Each row was made from one walk, in order. Every step used is in the known rows, and no mark comes twice. Write each row's walk.
Known rows:
q-s-z-f: [-0.39 -0.20 -0.87 -2.10 -0.06  0.53 -0.27  0.32 -1.25 -0.15  0.12 -0.31
  0.45 -0.20  0.61  0.31 -0.14  0.42 -2.62  0.70  0.08  1.21 -0.36 -2.94
  0.28]
f-q-s-z: [-0.51  0.34 -1.25 -0.46 -0.26  0.40  0.21 -0.32 -0.31 -0.11  0.29 -0.28
  0.72 -0.21  0.86 -0.30  0.24  0.41 -0.93  0.62  0.42  2.23 -0.37 -3.29
  0.68]
y-z-k-q: [ 0.31 -0.51  1.50 -0.65 -0.34  0.89 -0.51  0.85  1.05  0.32 -0.12  1.07
 -0.08  1.15  0.96 -1.04  1.25 -0.19  0.28 -0.33 -0.05  2.55  0.98 -2.84
  0.64]
z-s-q: [-0.17  0.08  0.33 -1.25 -1.61  0.37 -0.30  0.38  1.44  0.22  1.03 -0.26
  0.56 -0.62  0.50  0.13 -0.46  1.16  0.65 -0.21  0.27  2.11  0.28 -0.29
  1.93]
h-q: [ 0.30 -0.91  0.43  0.17  0.23  0.21  0.72  0.56 -0.92  0.31  1.20 -0.08
  0.52  0.94  0.62 -0.30  0.18 -0.05  0.41 -0.15 -0.47  1.41  0.24 -2.61
  1.04]
f-q: [-0.20 -0.05  0.12 -0.03 -0.25  0.81 -0.54 -0.21  0.55  0.05 -0.02  0.02
  0.26  0.29  0.60  0.25  0.03  1.00  0.26  0.22  0.36  1.99 -0.28 -1.98
  1.33]
h-z-k-q: [ 0.00 -0.29  1.33 -0.68  0.33  0.64 -0.91  0.91  1.77  0.80 -0.56 -0.34
 -0.11  0.60  0.95 -1.40  1.03 -0.83  0.10 -0.11  0.14  1.30  0.82 -0.95
 -0.73]
y-z-k-q-s: [ 0.52 -0.64  0.78 -1.10 -0.46  1.10 -0.38  1.19 -0.78  0.46  0.44  1.15
  0.10  0.36  1.00 -1.39  1.40 -0.17  0.23 -0.91 -0.86  2.48  0.59 -2.15
  2.03]
h-q-f: [ 0.82 -1.31  0.04 -0.20  0.19  0.85  0.38  0.42 -1.38  0.31  0.26  0.57
  0.33  0.64  0.66 -0.70  0.52  0.07  2.61  1.04 -0.17  1.41  0.23 -2.33
  1.69]
k-q: [ 0.41 -0.94  1.47  0.03 -0.41  0.74  0.10  0.74  0.71  0.21  0.71  0.37
  0.31  0.83  0.82 -0.36 -0.04  0.26  0.22 -1.00 -0.29  1.82  0.51 -1.77
  2.12]
q-s-z: [-0.46  0.02 -0.94 -0.97 -0.08 -0.03  0.81  0.20 -0.65 -0.08  0.30 -0.16
  0.69  0.15  0.90 -0.54 -0.39 -0.20 -1.73  0.13  0.03  1.28  0.14 -2.62
  0.12]
p-h-z-k: [-0.66  0.95 -0.04 -0.31  0.37 -0.05 -0.22  0.51 -0.77  1.12 -0.66 -1.10
 -0.07  0.04  0.89 -0.99 -0.25 -0.33  1.50  0.26  0.25 -0.05  0.53 -2.30
 -3.81]
y-z: [-0.13 -0.22  0.54 -0.60  0.42  0.59  0.75  0.35 -0.29 -0.70 -0.33  0.83
  0.00  1.45  0.81  0.06 -0.17  0.29  1.00 -0.33  0.17  1.38  0.74 -2.42
  0.15]
h-z-k: [-0.56  0.35  0.30 -1.11  0.72  0.16 -0.84  0.55  1.20  0.69 -1.37 -0.51
 -0.20  0.46  0.85 -1.13  0.47 -0.74 -0.33  0.55  0.36  0.54  0.60 -0.46
 -2.25]
s-z: [-0.77  0.14 -0.18 -0.50  0.00 -0.19  0.57 -0.15  1.06 -0.20 -0.35 -0.21
  0.48  0.92  0.86 -0.23 -0.52 -0.30 -1.53  0.58  0.83  1.36  0.49 -3.14
 -1.29]
p-k-q-s-z: [ 0.31 -0.96  0.13 -0.16 -1.24  0.34 -0.03 -0.04 -0.52  0.56  0.86  0.14
  0.17  0.61  0.99 -1.90 -0.09  0.41 -2.17 -0.36 -0.18  1.89  0.86 -3.53
  0.85]
f-q-s: [ 0.06 -0.20 -0.62 -0.42 -0.36  1.03 -0.40  0.09 -1.23  0.11  0.60  0.14
  0.51 -0.52  0.68 -0.07  0.16  1.03  0.18 -0.11 -0.44  1.92 -0.62 -1.31
  2.69]
p-h-z: [-0.54  0.58  0.15  0.33  0.79  0.06  1.20  0.48 -1.70  0.23 -0.11 -1.13
  0.11  0.45  0.86 -0.27 -1.07  0.08  2.65 -0.56  0.31 -0.41  0.47 -2.26
 -3.06]
q-s: [ 0.10 -0.54 -0.33 -0.88 -0.12  0.56  0.18  0.56 -1.50  0.20  0.49  0.27
  0.43 -0.19  0.73 -0.28 -0.51  0.43 -0.50 -0.65 -0.92  0.98 -0.16 -0.42
  1.96]
k-z: [-0.43 -0.23  0.38 -0.50  0.45  0.53  0.24  0.72  1.17 -0.04 -1.12 -0.18
 -0.38  0.96  0.77 -0.16 -0.22 -0.16  0.29 -0.99  0.01  0.03  0.90 -0.81
 -0.21]
h-q-s-z-y: [-0.23 -1.06 -0.43 -0.46  0.06 -0.73  1.92  1.05 -3.58 -0.01  2.83 -0.10
  1.09 -0.21  1.00 -1.30  0.24 -1.11 -1.34  0.59  0.12  1.62  0.35 -3.36
  2.89]
z-s-q-f: [ 0.32 -0.26 -0.20 -1.68 -1.62  0.91 -0.68  0.27  0.97  0.20  0.04  0.46
  0.38 -0.81  0.52 -0.09 -0.15  1.32  2.91  1.08  0.62  2.14  0.19  0.01
  2.65]
h-z-y-q: [-0.57  0.03  1.41 -0.06  1.07 -0.13  0.56  0.63  1.20 -0.46  0.77 -0.01
  0.28  0.04  1.13 -0.45 -0.25 -0.70  1.70  0.34  0.60 -0.04  0.26 -1.81
  2.36]
z-k-q-f: [ 0.71 -1.11  1.02 -0.92 -0.88  1.29 -1.64  0.62  1.29  1.14 -0.88  1.04
 -0.05  0.10  0.87 -1.46  1.16  0.09  1.20  0.96 -0.07  2.23  0.50 -1.34
  1.99]
s-q: [ 0.18  0.41  0.12 -1.11 -0.76  0.01 -0.09  1.00  0.70  0.63  0.66  0.20
  0.35 -0.10  0.72  0.00 -0.35  0.09  0.31  0.08  0.44  1.54  0.41 -1.21
  1.18]
z-s: [-0.45 -0.70  0.46 -0.71 -0.89  0.58 -0.10 -0.37  0.99 -0.24  0.27 -0.21
  0.50  0.14  0.45  0.10 -0.70  1.46 -0.03 -0.45 -0.26  1.57  0.05 -0.20
  1.28]

Write each row's walk:
[ 0.15 -1.47  0.66 -0.31 -1.39 -0.22  0.32  0.60 -2.25  0.37  2.02  0.37
  0.30  0.05  1.19 -2.32 -0.24  0.05 -2.45  0.05  0.32  1.75  1.10 -2.90
  3.23]  p-k-q-s-z-y
[-0.69  0.35 -0.47 -1.19 -0.19  0.78 -1.01 -0.49  0.72 -0.36 -0.38 -0.49
  0.27  0.26  0.47  0.95  0.34  0.94 -1.87  1.61  1.29  2.19 -0.42 -4.30
 -0.57]  s-z-f-q
[-0.67 -0.02 -0.10 -1.60 -0.02  0.36 -0.42  0.09  0.47 -0.34 -0.44 -0.41
  0.24  0.65  0.57  0.66 -0.32  0.33 -2.51  1.10  0.80  1.26  0.07 -3.64
 -1.13]  s-z-f
[-0.13 -0.22 -0.60 -1.54  0.09  1.79 -1.26  0.65 -0.99 -0.11 -0.75 -0.40
 -0.32 -0.39  0.45  0.65  0.79  1.21  0.07 -0.56 -0.32  0.81 -0.50 -1.18
  1.38]  k-z-f-q-s
[-0.55  0.77 -0.67 -0.81 -0.30  0.08 -0.79 -0.10  2.91  0.84 -0.13  0.14
  0.75 -0.70  1.09 -1.02  0.78 -0.63 -1.70  0.93 -0.28  1.56 -0.25 -4.47
  0.54]  y-q-s-z-k
[ 0.21 -0.38 -0.57 -1.53 -0.40  1.62 -1.43  0.25 -1.80  0.02  0.38  0.01
  0.22 -0.78  0.36  0.91  0.38  1.71 -0.72  0.32 -0.44  1.83 -1.13 -1.60
  2.67]  z-f-q-s
[-0.67 -0.17 -0.77 -0.57 -0.44 -0.07  0.76  0.31 -1.97 -0.34  1.55  0.06
  0.84 -0.69  1.02 -0.66  0.12 -0.03 -1.39  0.89  0.93  2.08 -0.17 -2.51
  3.11]  f-q-s-z-y
[ 0.91 -1.50  0.80 -0.08 -1.22  0.91 -0.65  0.43 -1.41  0.95  1.00  0.49
 -0.05  0.32  0.82 -1.72 -0.17  1.05 -0.87 -1.17 -1.06  1.54  0.59 -1.55
  2.78]  p-k-q-s
[-0.68 -0.50 -0.49 -1.07 -0.30 -0.58  1.19  0.77 -2.28 -0.36  1.48  0.15
  0.80 -0.39  1.08 -0.94 -0.53 -0.62 -2.11  0.52  0.44  1.07  0.31 -1.91
  2.58]  q-s-z-y
[-0.42  0.22  0.19 -1.35 -1.09  0.55 -0.12  0.79  2.17  0.10 -0.10 -0.54
  0.02 -0.27  0.58 -0.02 -0.04  0.58  1.46 -1.06  0.44  1.03  0.94  0.26
  0.72]  k-z-s-q
[ 0.62 -0.01 -0.27 -1.47 -0.78  0.67 -0.46  0.89  0.35  0.59 -0.32  0.84
  0.14 -0.26  0.74 -0.27 -0.04  0.14  2.52  1.22  0.77  1.59  0.39 -0.91
  1.92]  s-q-f
[-0.12  0.11 -0.55 -1.61  0.79  1.55 -1.04  0.34 -1.58 -0.29 -0.24 -0.74
 -0.04 -0.56  0.47  0.53  0.64  0.90  0.40  0.43  0.08  1.05 -0.82 -0.99
  0.49]  h-z-f-q-s
[-0.05 -0.02  0.22 -1.20  0.20  1.58 -0.80  0.00 -0.72 -0.82 -0.43  0.52
 -0.18  0.85  0.42  1.21  0.70  1.59  0.63  0.56  0.72  2.24 -0.25 -3.65
  0.65]  y-z-f-q
[ 0.19 -0.60  0.33 -0.97 -0.78  0.75 -1.08  0.22  1.87  0.82 -1.06  0.65
  0.23  0.39  1.06 -1.64  1.25 -0.64 -0.10  1.61  0.89  2.42  0.77 -3.49
  0.21]  s-z-k-q-f
[-0.25 -0.36  1.41  0.13 -0.02 -0.06  0.11  0.54  1.22 -0.21  1.46  0.69
  0.61 -0.17  0.98 -0.13 -0.41  0.02  0.54  0.26  0.12  0.83 -0.02 -2.43
  4.25]  z-y-q
[-0.01 -0.54  0.59 -0.21 -0.15  0.23  0.38  0.83 -0.54  0.00  1.93  0.71
  0.74 -1.00  1.03 -0.42 -0.32  0.04  0.51 -0.28 -0.68  0.76 -0.42 -1.85
  5.54]  z-y-q-s
[-0.37  0.32 -0.42 -1.29  0.04  0.73 -0.62 -0.09  1.38 -0.18  0.35 -0.09
  0.66 -0.52  0.75  0.59  0.10  0.43 -1.12  0.87 -0.21  1.17 -0.87 -4.77
  1.53]  y-q-s-z-f
[ 0.06 -0.17 -0.26 -1.67 -1.17  1.17 -0.48  0.63  1.78  0.00 -1.04  0.08
 -0.20 -0.47  0.63 -0.31  0.29  0.79  3.65  0.19  0.70  1.12  0.88  0.58
  1.45]  k-z-s-q-f
[ 0.55 -1.10 -0.25 -0.21  0.19  0.49  0.89  0.88 -2.69  0.46  1.74  0.07
  0.73  0.03  0.66 -0.65  0.26 -0.02  0.21 -0.52 -1.26  1.43 -0.21 -1.84
  2.46]  h-q-s
[-0.38  0.25  0.27 -1.19  0.83  1.26 -1.23  0.12 -0.03 -0.38 -0.79 -0.82
 -0.23  0.25  0.42  0.89  0.49  0.92  0.47  1.05  0.84  1.02 -0.49 -1.65
 -0.91]  h-z-f-q
[ 0.17 -0.11 -0.41 -1.69  0.07  1.82 -0.68  0.29 -2.49 -0.74  0.11  0.65
 -0.05  0.04  0.47  0.94  0.88  1.72  0.60  0.21 -0.12  2.22 -0.65 -3.00
  2.06]  y-z-f-q-s
[-0.58 -0.72  0.90 -0.59  0.23 -0.07  0.68  1.43 -0.59 -0.33  0.17  0.06
 -0.18  0.54  0.97 -0.56 -0.30 -0.48 -0.11 -0.84  0.44 -0.20  1.11 -0.20
  2.07]  k-z-y
[-0.44  0.43 -0.50 -0.26  0.12  0.17  0.53 -0.25  2.12 -0.07  0.47  0.14
  0.85 -0.31  1.08 -0.28 -0.09 -0.21 -0.41  0.15 -0.22  1.22 -0.32 -4.36
  1.57]  y-q-s-z
[ 0.63 -1.37  1.50  0.34 -1.17  0.68 -0.79  0.11  0.51  0.73  0.50  0.31
 -0.22  1.14  0.76 -1.37 -0.29  0.98 -0.73 -0.74 -0.23  1.52  0.97 -2.09
  1.37]  p-k-q
[-0.05 -0.52 -0.98 -0.32  0.23 -0.15  1.46  0.47 -1.98  0.14  1.48 -0.36
  0.99  0.31  0.84 -0.83  0.37 -0.74 -1.03  0.30 -0.34  1.69  0.12 -3.93
  0.57]  h-q-s-z
[-0.36 -1.07  0.89 -0.35 -0.53 -0.11 -0.16  0.82 -0.77  0.28 -0.05  0.10
 -0.82  0.82  0.94 -1.55 -0.49  0.10 -1.03 -0.53  0.53 -0.42  1.57 -0.64
  1.13]  p-k-z-y
[-0.11 -1.09  0.64 -0.52 -0.65 -0.16  1.24  1.26 -2.05 -0.19  2.31  0.31
  0.90 -0.21  1.18 -1.33  0.04 -0.74 -1.48 -0.24  0.30  2.01  0.57 -2.41
  4.08]  k-q-s-z-y
[-0.94 -0.43  0.28 -0.66 -0.16 -0.78  1.06  0.50 -0.71 -0.49  1.07  0.07
  0.58  0.39  1.04 -0.65 -0.65 -0.68 -1.97  0.79  1.23  1.14  0.74 -2.68
  1.31]  s-z-y
[-0.20 -0.16  0.17 -1.12 -1.87  0.39 -0.98  0.26  2.08  0.56 -0.29 -0.56
 -0.52  0.00  0.57 -1.05 -0.25  1.38  0.53 -0.77  0.46  0.87  1.38 -0.28
 -0.14]  p-k-z-s-q
[-0.90  0.15  0.82  0.01 -0.04 -0.66  0.67  0.13  2.03 -0.40  1.25  0.29
  0.75  0.11  1.17 -0.29 -0.33 -0.69 -0.58  0.96  1.00  1.10  0.24 -4.49
  2.47]  s-z-y-q
[ 0.04 -0.71 -0.91 -1.44  0.18  0.40  0.39  0.60 -2.47  0.07  1.28 -0.57
  0.66  0.10  0.55 -0.05  0.65 -0.12 -1.77  0.81 -0.34  1.61 -0.33 -4.38
  0.64]  h-q-s-z-f
[ 0.69 -0.79 -0.27  0.65 -0.02  0.59  1.21  0.54 -3.38  0.72  0.71  0.02
  0.42  0.20  0.68 -0.58 -0.19  0.42  4.38  0.76 -0.22  0.87  0.07 -3.95
  0.35]  p-h-q-f
[-0.59  0.28 -1.05 -1.54 -0.40 -0.12 -0.54  0.25  0.37  0.83 -0.41 -0.13
  0.55 -0.39  0.93 -1.29  0.43 -0.59 -2.92  0.87 -0.05  1.63  0.23 -2.46
 -0.68]  q-s-z-k
[-0.03 -0.83  0.60 -0.06 -0.46  0.19 -0.26  0.70  0.09  0.28  0.71  0.43
 -0.37 -0.36  1.13 -1.75 -0.16  0.33  0.15 -0.84 -0.59 -0.40  0.68 -1.88
  3.77]  p-k-z-y-q-s
[ 0.17 -0.58 -0.49 -1.22 -0.64  1.71 -2.00  0.06 -1.30  0.45 -0.92 -0.33
 -0.96 -0.13  0.42 -0.30  0.53  1.90 -0.88 -0.25 -0.25  0.65  0.01 -1.70
  0.64]  p-k-z-f-q-s
